What can hang from each mark
j_516: j_193
j_835: j_12 j_998
j_27: j_193
j_998: j_193 j_835
j_246: j_485
j_193: j_27 j_516 j_998
j_908: j_59 j_835
j_938: j_246
j_690: j_59
j_178: j_59
j_485: j_246 j_825
j_825: j_59 j_485
j_12: j_59
j_59: j_27 j_998

Known rows, with every way that one mark hangs from another
j_998[j_835[j_12]]: [ -8   2  -4  -9  -9   1  -9  -9  -5  10   0  -6  -2   0   3  -3  -3  26
 -10  -1 -12  -5  -5  20   3   1   1   6  -8  -3  12   2  20  11 -12  10
 -14   1  -2   6  -7 -10]
j_193[j_27 j_516 j_998[j_835]]: [ -9  -7   1  -1   6  -9  38  -6   5  20  -3   0  15   3  11   1  -4 -10
   4   5 -17  -8 -24  -5 -17 -12   0   1 -17   8  31  -8  13   1  30  42
  -5  -1  -1  -4  -7  -1]
j_246[j_485[j_825[j_59[j_27 j_998]]]]: [ 18 -16  15   7  -5  -3 -13   0   4 -32   2   5 -22   2 -12  15  15 -27
   7   6  15  -2  34 -17  15  11   9 -12 -24   9 -23  -5 -33  -8  23 -23
  15   8  -2  17  24  15]
j_825[j_59[j_27] j_485]: [ 15 -17  -7  -4   4   4   1  -1  -5 -43   8   5  11  -2  13  -5  -9  -4
  14  11   8   6  12   2  21   7   3 -10  -5   2  11   3 -21 -21  15   6
   1  -4   4  10   7   1]
j_27[j_193[j_998[j_835]]]: [-12  -5   2  -5  -1   5 -20  -1  -2   8 -19   6   1  -3  -3   0   3  12
   4   3  -3   0 -10  15  -7   3  11   2  27  -5  11  14  13  -8  40  21
  -3   5   9  -2 -12  -5]
j_246[j_485[j_825[j_59]]]: [  5 -13  33  -1  -5  -2  -4  -3   0 -38  -1  12 -14   0 -14   9  16   7
 -17   0   7 -13  21  -9  19   2   8  -1 -35   9 -32  16 -27   9  16 -13
   3  10   0  15  29  -9]
j_485[j_246]: [ -4  -1  12   4  10   6   0  14   5 -23   3  -1  -5  -7  -7  -6 -22  23
 -15  -3   3 -16   4   7   7  -9  -6  10  10   5 -10   2 -10   2   2  -6
  -8   5   4  -7   2  -7]
j_59[j_998[j_193 j_835]]: [ -4   7   1   0  -5  -2 -25 -11  -2  49  -1  -5  -8  -2  -3   2   7   9
   5  -1  -1   1  -2  10   2   8  12  -9  22 -12 -36   9   9   8  36  -9
  -5   1  -8  -8  -8  -4]
j_27[j_193[j_516 j_998[j_835[j_12]]]]: [-13   3   1  -6  -7  -1   5 -10  -4  17 -13   4   0   4  12   0 -10  11
  -4  -4 -14   3 -19   8 -38  -3   3   4  -1  -3  27  15  20   6 -24  37
 -11  -1   7   2  -8  -4]
j_27[j_193[j_998]]: [ -9   0   7  -2   1  10  -6  16  -3 -16 -14   8   3  -4  -9  -1  -1   8
   1  -3   8  -1 -11   2   0   1   7   9  15  -1   6   8  -1  -7   4  11
   0   4  14  -1 -14  -5]
j_516[j_193[j_27 j_998]]: [ -5  -1  -1   8 -12   6  12   9   1 -12  -1   3  14  -6  -3 -15   6 -12
   8   8   4  -6 -22 -10   9 -12   2   4 -32   5  36 -31   9  -6  -4  18
   1  -6   5  10  -5  -4]
j_59[j_998]: [  3  -4   6   2  -1   6  -1   0  -2   6   4  -2  -4  -5  -9  -1   1   1
   0  -2  10  -4  -2   1  11   8   5   1   0   3 -15 -12 -11   6   7 -26
  -4   2  -2   7 -14   0]
j_12[j_59[j_998[j_193[j_27] j_835]]]: [  4  18  -1   3   3  -8 -12 -20  -1  52  -1  -3   5   1 -10  -7  21 -22
  -4   8  -6   4  -5   4   8   2  -8 -11  25  -6 -17   3  10  13  40  -4
   4  -3 -14 -11  12   1]
j_908[j_59 j_835]: [  0  12  -8  -8   2   2  17   2   5  -6  -5  -2   7  -6  14  -5  -2   4
   5  -4  -1   2   1   2  -9  -6   7  15   2   5  -2  11   6  -5  -9   3
   2   4   3   3 -26  -6]
j_12[j_59]: [  1   9  -3  -5   2   3   2  10  -8 -12   0  -1   8  -3  -7   0   9   6
 -21  -5  -3  -8  -2   4  13  -5 -16   5  -5   2 -11   8  -2   3  11 -15
   2   6   2   0  11 -11]
j_938[j_246[j_485]]: [ -2  -8  13   2  -1   9   2   0   1 -29 -11  -6 -11  -8 -16   4  37  32
 -13   4   2 -17 -17   6  23   1  13  10  14  10 -16   5 -21  -7   8 -25
  -9  -3   1   5  -2 -18]
j_246[j_485[j_825]]: [ -3  -5  30  -4  -6  -1  -4   8   2 -32  -7   2 -21  -4 -18  16   6  10
 -19   2   2 -15  15  -7  24  -9  16   3 -23  11 -21   8 -18   3   9 -10
   3   5   0  11  12 -16]
j_178[j_59[j_27[j_193[j_998[j_835]]]]]: [ -5  -8 -25  -8  -1  -3 -17   7   3   1 -12   9   5   4  -1   6   2   5
  -4   4 -16   4   6   1  -4   7  17   6  28 -10  39  14   4 -20  36  22
  10   6  10  -2 -26   8]
j_908[j_59[j_998[j_193]]]: [  5  33   3   8   3   4 -11   4  -3  46   4  -4  -4  -2  -7  -2   7  -1
  13  -1   7  10  -3  -3   2   5  11   5  19  -6 -37  -2  -3  -2   1 -23
   3   1  -3  -6 -23  -8]
j_12[j_59[j_998]]: [  8   7   4  -1   0   3  -4  -4  -8  10   4  -5   4  -4 -11   0  12 -13
 -12   0   5  -4   0   1   9   4 -19  -3   0   4 -26  -5  -9   7  15 -28
   2   3  -2   4   6  -1]
j_690[j_59[j_998[j_835[j_12]]]]: [ -1 -16  -2   7  -5  -4 -15 -26  -6  48   3  -8  -2   1   5  -1   5   0
  -2   0  -5   8  26  19  -7  14 -11   5 -11  -3  -4   2   1  17 -27 -13
 -11   0  -8   6  -1   1]
j_938[j_246[j_485[j_825[j_59]]]]: [  9 -18  28   3  -2   4  -1  -3   7 -46  -7   6 -12  -4 -17   9  24  33
 -15   2  13 -10  -8  -4  21   6  10   1 -24   9 -42  11 -32   4  20 -19
  -1   8   0   5  35  -8]
j_690[j_59[j_27]]: [ -2 -19 -12   5   8   1  12  15   0 -15   1  -3   7   0   6   4   4  -6
   9  -1   5   5  28  -3   9  -1  -7   7  -8   2  31   5 -17 -14 -13 -11
   6  -2   3  -2  -3   1]
j_835[j_12]: [ -4   6   6  -3  -5   4   1   9  -5  -7   3  -3   1  -1  -2  -2  -5  24
 -16  -6   2  -5  -6   8  11  -1  -1  10 -26   0   9  -1   7  11 -56  -6
 -10   1   3   5  -8  -9]
j_835[j_12 j_998[j_193[j_27]]]: [-14  24   5  -5  -4  -5   4   7  -2   7   9  -5   3   4  -3 -10   1   9
  -6  -4  -3   5 -15   0   8  -4   0   1  -7  -8  -3 -25  44  19 -81  12
 -11 -14 -10  -7  -3  -2]
j_59[j_27 j_998]: [  7  -5 -11   3   3   6   2   8   0 -11   5  -8  -6  -2  -2   4   2 -15
  14   0   9   0   5  -3  13   5   4  -4   9   2   6 -18 -11 -11  13 -25
   8  -1   2   4 -16  13]
j_485[j_246 j_825[j_59[j_27]]]: [  9 -15  10   5  15  -1  -9  20  11 -56   9   5  -7   1   0   0 -33   2
   1   0  12  -4  21 -11   4  -6  -9  -3 -19   6 -11   2 -26  -7  16  -2
   9  14   6  -6  35  16]
j_516[j_193[j_27 j_998[j_835]]]: [ -8 -10  -4   4 -20   2   1  -6   2  11  -7   3  11  -4   3 -14   5  -8
  14  11 -10  -5 -19   6   4  -9   2   0 -19   3  39 -24  18  -6  41  27
  -3  -3   0  13  -4  -5]
j_690[j_59]: [ -5 -18   5   6   5   2  10   4  -1   1   2  -1   8  -3   1  -1   3  10
  -7  -5   4  -2  14   3  10  -1  -9  12 -18   2   7  12 -15   5 -16 -13
  -2   1   1   0  -1 -11]
j_178[j_59[j_998[j_193 j_835]]]: [  0   6  -2  -4  -7  -8 -29 -14   1  63   5   0  -5   2  -5   5   6  21
 -14  -3 -10   0   4   5   3  11  18  -2  15 -18 -36  15   3  12  27 -10
  -3   4 -10  -7 -21  -5]
j_27[j_193]: [ -6  -2   3  -1   1  16  -5   5  -1 -30 -10  10   0  -4 -12  -6   1  22
  -6  -6   4  -2  -9   4   9  -1   8   6  26  -3  14  22   0   3  -1 -12
   1  -3   8   3 -12 -10]
j_938[j_246]: [ -2  -8   5   1   6  14  11   9   4 -26  -8  -7   4  -8  -5  -3  11  43
  -7  -5   6  -7 -34   9  13   0   2  11   7   5  -9   5 -14  -3   8 -18
  -8   0   4  -6  -5 -11]
j_59[j_998[j_835[j_12]]]: [  0   1  -3  -3  -9  -2 -16 -20  -6  33   2  -8 -10  -1   0   0  -2  10
  -4   1 -10  -1   1  22  -1   9   2   1   1  -3  -3  -9  13  17  -8  -7
 -12   2  -8  12 -10   1]

Rows
[-12  15   4  -9  -1  -2  12  12  -4   4  10  -2   5   3  10   5  -8  19
  -3 -17   1   0 -19 -11 -24 -12   4  -7  -2  -7 -23  -9  32  11 -35  16
  -8 -13  -5  -9  -2 -13]
j_835[j_998[j_193[j_516]]]
[  9  18  -1  -1  -7   0 -10  -7 -11  13   6  -7   1   0  -9  -1   9 -10
 -18   0   1   1   3   7   4   7 -22   1 -14   2 -20 -12   4  14 -43 -24
  -4   0  -3   3   8  -1]
j_835[j_12[j_59[j_998]]]
[  7 -12  31   5  12  -2 -10   9   9 -42  10   8  -5  -1  -9  -4 -33  19
 -19  -6  10 -11  13  -3   0  -5 -10   0 -29   6 -38   7 -26  12  15  -3
   1  19   4  -2  39   3]
j_485[j_246 j_825[j_59]]
[-14  24   1  -5  -1  -8  30   1   0  11  10  -4   4  10  10  -6  -9   7
  -5  -9  -9   3 -26 -11 -21 -14  -1  -3 -20  -4  11 -23  47  24 -93  25
 -10 -22 -11 -10  -1  -4]
j_835[j_12 j_998[j_193[j_27 j_516]]]
[-11   3  -1  -1   1 -13  30 -13   3  28  -1  -3  11   6  14  -3 -11  -8
  -3   5 -21  -5 -19   0 -21 -10  -5   6 -29   5  47 -10  21  10 -27  46
 -11  -4  -2  -3  -6   2]
j_193[j_27 j_516 j_998[j_835[j_12]]]
[  4  23   5   8   6  -4   3  -3  -2  35   3  -3   7   1 -15  -6  20 -27
  -6   5   6   4  -8  -8  15  -2 -12  -5  11  -4 -20   0  -2  13   3 -22
   4  -5 -10 -13  10   4]
j_12[j_59[j_998[j_193[j_27]]]]
[-14  17  -1  -3   0 -13  22 -16   0  41   3  -1   1  10  12  -7  -5  11
  -7  -3 -19   3 -24  -2 -21 -11   2  -2 -13  -5  27  14  30  19 -36  29
 -12 -13 -11 -11  -3  -4]
j_998[j_193[j_27 j_516] j_835[j_12]]
[-15  25   4 -11  -9  -2 -12  15  -7  10   9  -7  -1   1   1   2  -5  26
  -8 -12   0   4 -10   7   1  -1  -1  -3  -4 -11 -24 -18  40  15 -85   4
 -12 -14  -6  -5  -1 -10]
j_835[j_12 j_998[j_193]]
[ -2  12  12   9   8  -2   5  -2   4  33   4  -1   0   0 -13  -6   9 -10
   4   3   9   3 -13  -8  16   2   5  -3  11  -5 -15  -3  -2  14   0 -16
   0  -7  -8  -8  -7   5]
j_59[j_998[j_193[j_27]]]
[ -5  15  -6 -10  -5 -13  13  -4  -8  38   2  -5  11   6  15   7  -4  -6
 -12  -1 -20  -4 -10   7 -33  -9 -21  -2 -24   4   3   4  19   1 -20  38
  -9   3   1   0  14  -7]
j_193[j_516 j_998[j_835[j_12[j_59]]]]
[ -7  -2   9   3   9  -6  53  11   5   1   1   2  15   2   4  -1  -4 -13
   0   4  -2  -9 -25 -16 -17 -13  -5   7 -25  10  27 -21  -2   3  -7  29
   0  -7   3  -6  -9   1]
j_193[j_27 j_516 j_998]
[  6 -14  10   7  14   6 -18  14  12 -70  -4  15 -11   2 -10  -5 -30   4
  -1  -3  15   4  21 -11  -2  -2  -8  -5  10   2   6  14 -20  -6  21  -3
  16  10  11  -3  32  18]
j_485[j_246 j_825[j_59[j_27[j_193]]]]
[ 14 -17  -4   3  10   0 -10   2   1 -56  11   5   6  -5  11 -12 -29  -4
   7  14   8  -1  25   5  16   4  -4  -7   8   2  -1   4 -29 -21  13  11
  -2   2   3  -1  20   5]
j_825[j_59[j_27] j_485[j_246]]
[ -2  -9  29   1   0   7  -1   5   9 -40 -13  -3 -19  -8 -20  15  16  33
 -16   3   5 -11 -14  -4  18  -6  21   9 -10  11 -29  10 -25  -1  12 -21
  -3   3   0   1  20 -16]
j_938[j_246[j_485[j_825]]]
[ -2  16 -20   4   7   5  24  21   2 -14 -11   3   7   3  11   4  -4 -21
  27  -1  -4  14  -9 -17 -29 -11   4   9  21   5  45   2   2 -30  -1  20
  15  -2  16  -4 -30   1]
j_908[j_59[j_27[j_193[j_516 j_998]]]]
[ 15 -14  29  11  10  -1 -16   0   9 -21  13   5 -11  -2 -12  -2 -29   1
  -9  -4  17  -6  16  -5  -1   4  -8  -5 -18   7 -52  -8 -30  18  18 -15
   3  16  -1  -4  36  11]
j_485[j_246 j_825[j_59[j_998]]]
[-12  -6   1  -4  -3   4   9  -6   0  11 -13   5   4   1   8   0  -7   6
   1  -2 -13  -1 -22   3 -33  -5   7  -1  16   0  22  17  11  -2  29  31
  -3   0   8  -3 -11  -6]
j_27[j_193[j_516 j_998[j_835]]]
[  5  -8 -10  -3  -8  -3 -10 -21   1  34   4  -2  -3  -1  -5   2   2  14
 -16   0 -15  -9   5   7   5  12  11   5   7  -8 -14   1   1  10  36 -13
  -2   8  -8   7 -25  -1]
j_178[j_59[j_998[j_835]]]
[ -8  -7   2  -1   5  -8  13  -4   5  19  -7   2  10  -2  -1  -3   2  -6
   5  10 -12  -8 -11   8   9  -3   0   6  -5   4  24  -5   8  -3  37  32
  -4   3   0  -2  -8   0]
j_193[j_27 j_998[j_835]]
[ 12 -14  14   2   6   0  -5  -8   1 -35  10   9   7  -7   4 -16 -30  15
  -7  10   8  -8  13  11  16   4  -1  -3   7   4 -24   9 -27  -3   9   9
 -11   5   2   3  23  -9]
j_825[j_59 j_485[j_246]]
[ -2  18 -20   4   6   8  -5  25   1 -19 -14   5   2  -1  -2   1   2 -20
  25   4   1  15   2  -4  -1  -3   7  14  30   2  41  -1   1 -34   7  11
  15   5  17  -5 -30   1]
j_908[j_59[j_27[j_193[j_998]]]]
[ 12   6 -15   0   2   3  -3   7  -5  -5   4  -9   1  -2  -4   5  11 -29
   8   1   5   3  10  -4  13   3 -20  -6   9   5   0 -13 -12 -13  19 -32
  12   1   1   2   6  11]
j_12[j_59[j_27 j_998]]
[-13  18   4  -2  -1  -9  -5 -12   2  34  -2  -3   0   5  -1  -9   3  15
  -7   4 -15   5 -12  11  10  -4   4   4   7  -9  13   9  29  17 -25  17
 -12  -8  -9  -8  -3  -6]
j_998[j_193[j_27] j_835[j_12]]
[-12  15   3  -4   3  -5  35   3   4   0   8  -1   9   6   6  -1  -2   5
   0  -7  -2  -1 -26 -15 -17 -16   1  -6  -8  -1   2 -19  34  16 -37  23
  -3 -20 -11 -13  -1  -5]
j_835[j_998[j_193[j_27 j_516]]]
[  7 -21 -11  12   7   2   1   2  -3   7   5  -6   2  -1   3   3   8 -27
  14   0   9   8  32  -5   4   8  -8   3  -3   2  13  -9 -21 -11  -8 -30
  10  -1  -2   1  -7  13]
j_690[j_59[j_27 j_998]]
[ 20 -18  15   9   5   3 -15 -18  -1 -17  12   5   4  -6   1 -16 -25  -4
  -1  12  15  -4  16  10   8  13  -2  -8  10   4 -46  -5 -36   3  14  -4
  -8   7  -2   3  21   4]
j_825[j_59[j_998] j_485[j_246]]
[ -7 -18 -12   7  10   1  22  16   0  -9 -11   7  12   4  15   5  -2 -23
  18  -4   6  13  10 -17 -32  -5  -7   7   0   3  50  17 -10 -20 -25  15
  11  -5  13  -9  -4   5]
j_690[j_59[j_27[j_193[j_516 j_998]]]]
[ 11 -18   0   2  -5   1 -12 -29  -6  16   4   6   0  -1  -2  -6  12   3
   6  -3   4  -4   8  13   4  21  -5 -10   3  -2 -21   3  -7  11  53  -9
  -6  11  -5  10   6   6]
j_825[j_59[j_998[j_835]]]
[  7 -14   9   1  -1   6 -16   4   2 -66 -13  17 -20   3 -15   6  16  -9
   2   3  12   2  25 -15  15   2  13  -6   0   2   8  20 -23 -10  23 -11
  18   1   6  12  26   6]
j_246[j_485[j_825[j_59[j_27[j_193]]]]]
[ 11 -17  17  -1  -2  -4  -6  13   3 -52  -2   8 -15   2  -7  13  13 -10
  -1   4   9  -6  31 -13  18   1   7  -9 -28   7  -5   3 -28 -10  21 -10
  12   4   3  12  26   5]
j_246[j_485[j_825[j_59[j_27]]]]
[  4   6 -21  -3  -3  -7 -18  -4   3  46   4  -3  -7   5   0  10   7   5
   0   0 -12   6  15  -1   4  10  19  -7  23 -16  -8  13   4  -7  29  -9
   6   1  -7 -10 -25   9]
j_178[j_59[j_27 j_998[j_193 j_835]]]
[ -5  -2  -8  -1   4   6  -6  30  -1 -29 -13   5   2  -2  -3   5  -2  -9
  17   2   7   6  -5  -5   3   1   4   4  26  -1  32   2  -4 -25   6   7
  13  -1  16  -5 -18   8]
j_59[j_27[j_193[j_998]]]
[-10   1  -6   3 -23  -2  -6  -8  -1  17  -4   0   8   0   5 -13   3  -5
   8  10 -17  -2 -18  11   1  -7   2   5 -36   0  45 -30  27   1 -24  32
 -10  -6   0  11  -2  -2]
j_516[j_193[j_27 j_998[j_835[j_12]]]]
[ -4  20  -3 -14 -11   0  -5   7 -10 -12   9  -8   6   1  -3   0   6   8
 -19  -6  -7  -2   2  12  -1  -1 -24   1 -13  -1 -13 -23  38  14 -66   3
  -9  -5  -3   5  13  -9]
j_835[j_12[j_59] j_998]
[ -1  11 -16  -2   6   3  -8  24  -5 -25 -14   4   8  -2  -5   4  11 -23
   8   3   4   7   0  -5   2  -2 -12   0  30   0  25   8  -2 -26  11   4
  15   1  15  -9   4   6]
j_12[j_59[j_27[j_193[j_998]]]]
[ -2   4 -14  -1  -1  -6   1  -9  -1  42   3  -8  -7   5  17  10  -2 -13
  20  -4  -4   5  -4  -6 -23  -3   9 -17  23  -5  -1   3   9  -8  28   0
   3 -10  -7  -9 -12   8]
j_59[j_27 j_998[j_193[j_516] j_835]]
[  1 -10 -22   2  -2  12 -19 -15   0  -2 -11   2 -11  -2  -2  -2   5  -9
  20   3  -4  10   5   8   2   8   9  -9  48  -7  33   6   7 -10  51 -16
  10  -4   1   4 -17  12]
j_59[j_27[j_193] j_998[j_835]]
[  5  34   2  -2  -6  -7   4  -5 -11  49  11  -9   1   8   5   1   6 -12
 -17  -9   3   5 -12  -8 -25  -3 -18  -8 -15  -4 -30   4   9  17 -65 -12
  -5  -8  -8  -8  13  -2]
j_835[j_12[j_59[j_998[j_193[j_516]]]]]
[  9 -12 -29  -3  -5  -4  -5  -9   2  18   4  -3  -4   1   2   6   3  -2
  -6   4 -15  -1  14   3   6  10  11   0  16  -7  12   0  -2  -6  42 -10
   7   4  -6   4 -28  12]
j_178[j_59[j_27 j_998[j_835]]]
[-10   2  -1  -8  -4 -11  16  -1  -3  32   1  -6   3   3  19   6 -13   9
  -3  -3 -15  -6 -16   7 -29  -5  -2   4 -25   3  16  -5  20   4 -26  40
 -16   2   1   4  -6  -7]
j_193[j_516 j_998[j_835[j_12]]]
[ -9  14   6   3  10  -4  36   3   4   8   3   1   6   5   4  -5   0   3
  -3  -6  -1  -3 -27 -19 -12 -18   4  -1  -6   1  16   9   8  12 -18   9
  -1 -13  -5 -14  -5  -8]
j_998[j_193[j_27 j_516]]
[-14  17   2  -9  -9  -9   1  -8  -5  45   3  -5  -1   7  15   3  -9  26
  -8  -9 -15   1 -18   6 -27 -10   4  -4  -9  -8   2  16  28  13 -38  20
 -14  -7  -6  -6  -2 -12]
j_998[j_193[j_516] j_835[j_12]]
[  1 -25   3   8  -1   1  -7 -26  -4  42  -1  -4   2  -2   3   0   7  -5
   6   2  -5   3  23  14  -2  11  -4   0   7  -1 -14   4 -11   8  31 -14
  -4   3  -8   4  -2  -1]
j_690[j_59[j_998[j_835]]]
[  9   7 -18   3   1  12 -11   3  -6 -21  -7   1  -2  -2 -11  -3  13 -30
   3   0   6  12   6  -6   6   4 -14  -8  45  -1  17   4  -6  -9  14 -35
  17  -4   5   0   3  10]
j_12[j_59[j_27[j_193] j_998]]
[ 15 -14  20   4   2   1  -6  -5   4 -12   6   7  -4  -1 -11   3  -5   1
  -4  -5  20  -1   4  -8   4   9  -2 -10 -33   2 -42  -5 -22  17  19 -22
   4  13  -2   9  25  10]
j_485[j_825[j_59[j_998]]]
[  4  18 -19  -4   0  -3 -27  -4  -3  41   0 -10  -4   2   1   7  16 -23
   8   4  -4  11  11   3   2   3  -6 -18  34  -8 -19   8   9 -10  49 -12
   7  -3  -6 -10   6   8]
j_12[j_59[j_27 j_998[j_193 j_835]]]
[  6  20 -10  -2  -7   1   8 -14   3  19   1  -8  -4  -1  13  -6  -3 -11
   8  -2   3   8   8   5 -19   7   1  14 -15   1 -16 -10  10   4 -64 -10
  -1   1  -3   8 -28   7]
j_908[j_59[j_998] j_835[j_12]]
[ -3  -8   9   8  -1  -5 -25 -20  -2  67  -1  -2  -2   0   2   4  13  -1
   6  -1   0  11  21  10  -2  10   4  -4  18 -10 -33  21  -2   8  19 -14
  -4   2 -11 -10   1  -4]
j_690[j_59[j_998[j_193 j_835]]]
[  0  13 -29 -13  -1   1  21  13   5 -31   2  -8   7  -2  23  -2  -5 -12
  26  -5  -4   8  13   1 -15  -6   7   4   8   4  12 -25  31 -23 -19  15
  11  -7   0   0 -26   8]
j_908[j_59[j_27] j_835[j_998]]
[ 24 -18  -2   8   7   2 -13 -10   1 -31  14   0   0  -3   8 -12 -25 -23
  15  17  16   1  25   4   8  14  -4 -12  20   5 -18 -10 -36 -17  17  -6
   1   4   1   1  17  17]
j_825[j_59[j_27 j_998] j_485[j_246]]
[  4  -7 -14   4   2  11  14   0  -1 -20  -4   3  -7   2   2  -2  -4 -17
  12  -7   7   7 -10 -15 -23  -2   2  -8  29   1  36   1  -4 -10   1 -19
  10 -11   3   7 -15  14]
j_59[j_27[j_193[j_516]] j_998]
[ 11 -12   3  -4   9  -2  -2  16   6 -46   5   7  -1   2  -1  11 -11   1
   8  -5   9   3  11 -14  13   0  -3  -7 -32   3   5   0 -18  -4  13  -3
  13  10   5   5  24  12]
j_485[j_825[j_59[j_27]]]
[  1  13 -23 -15  -2  -6   8   9  -2 -24   0  -9   9   1  20   0  -4 -18
  -9  -4  -2   2  16   2  -3  -6 -16   1  -8   2  16  -3  13 -10 -58   2
   5  -8   3   3   6  12]
j_908[j_835[j_12[j_59[j_27]]]]
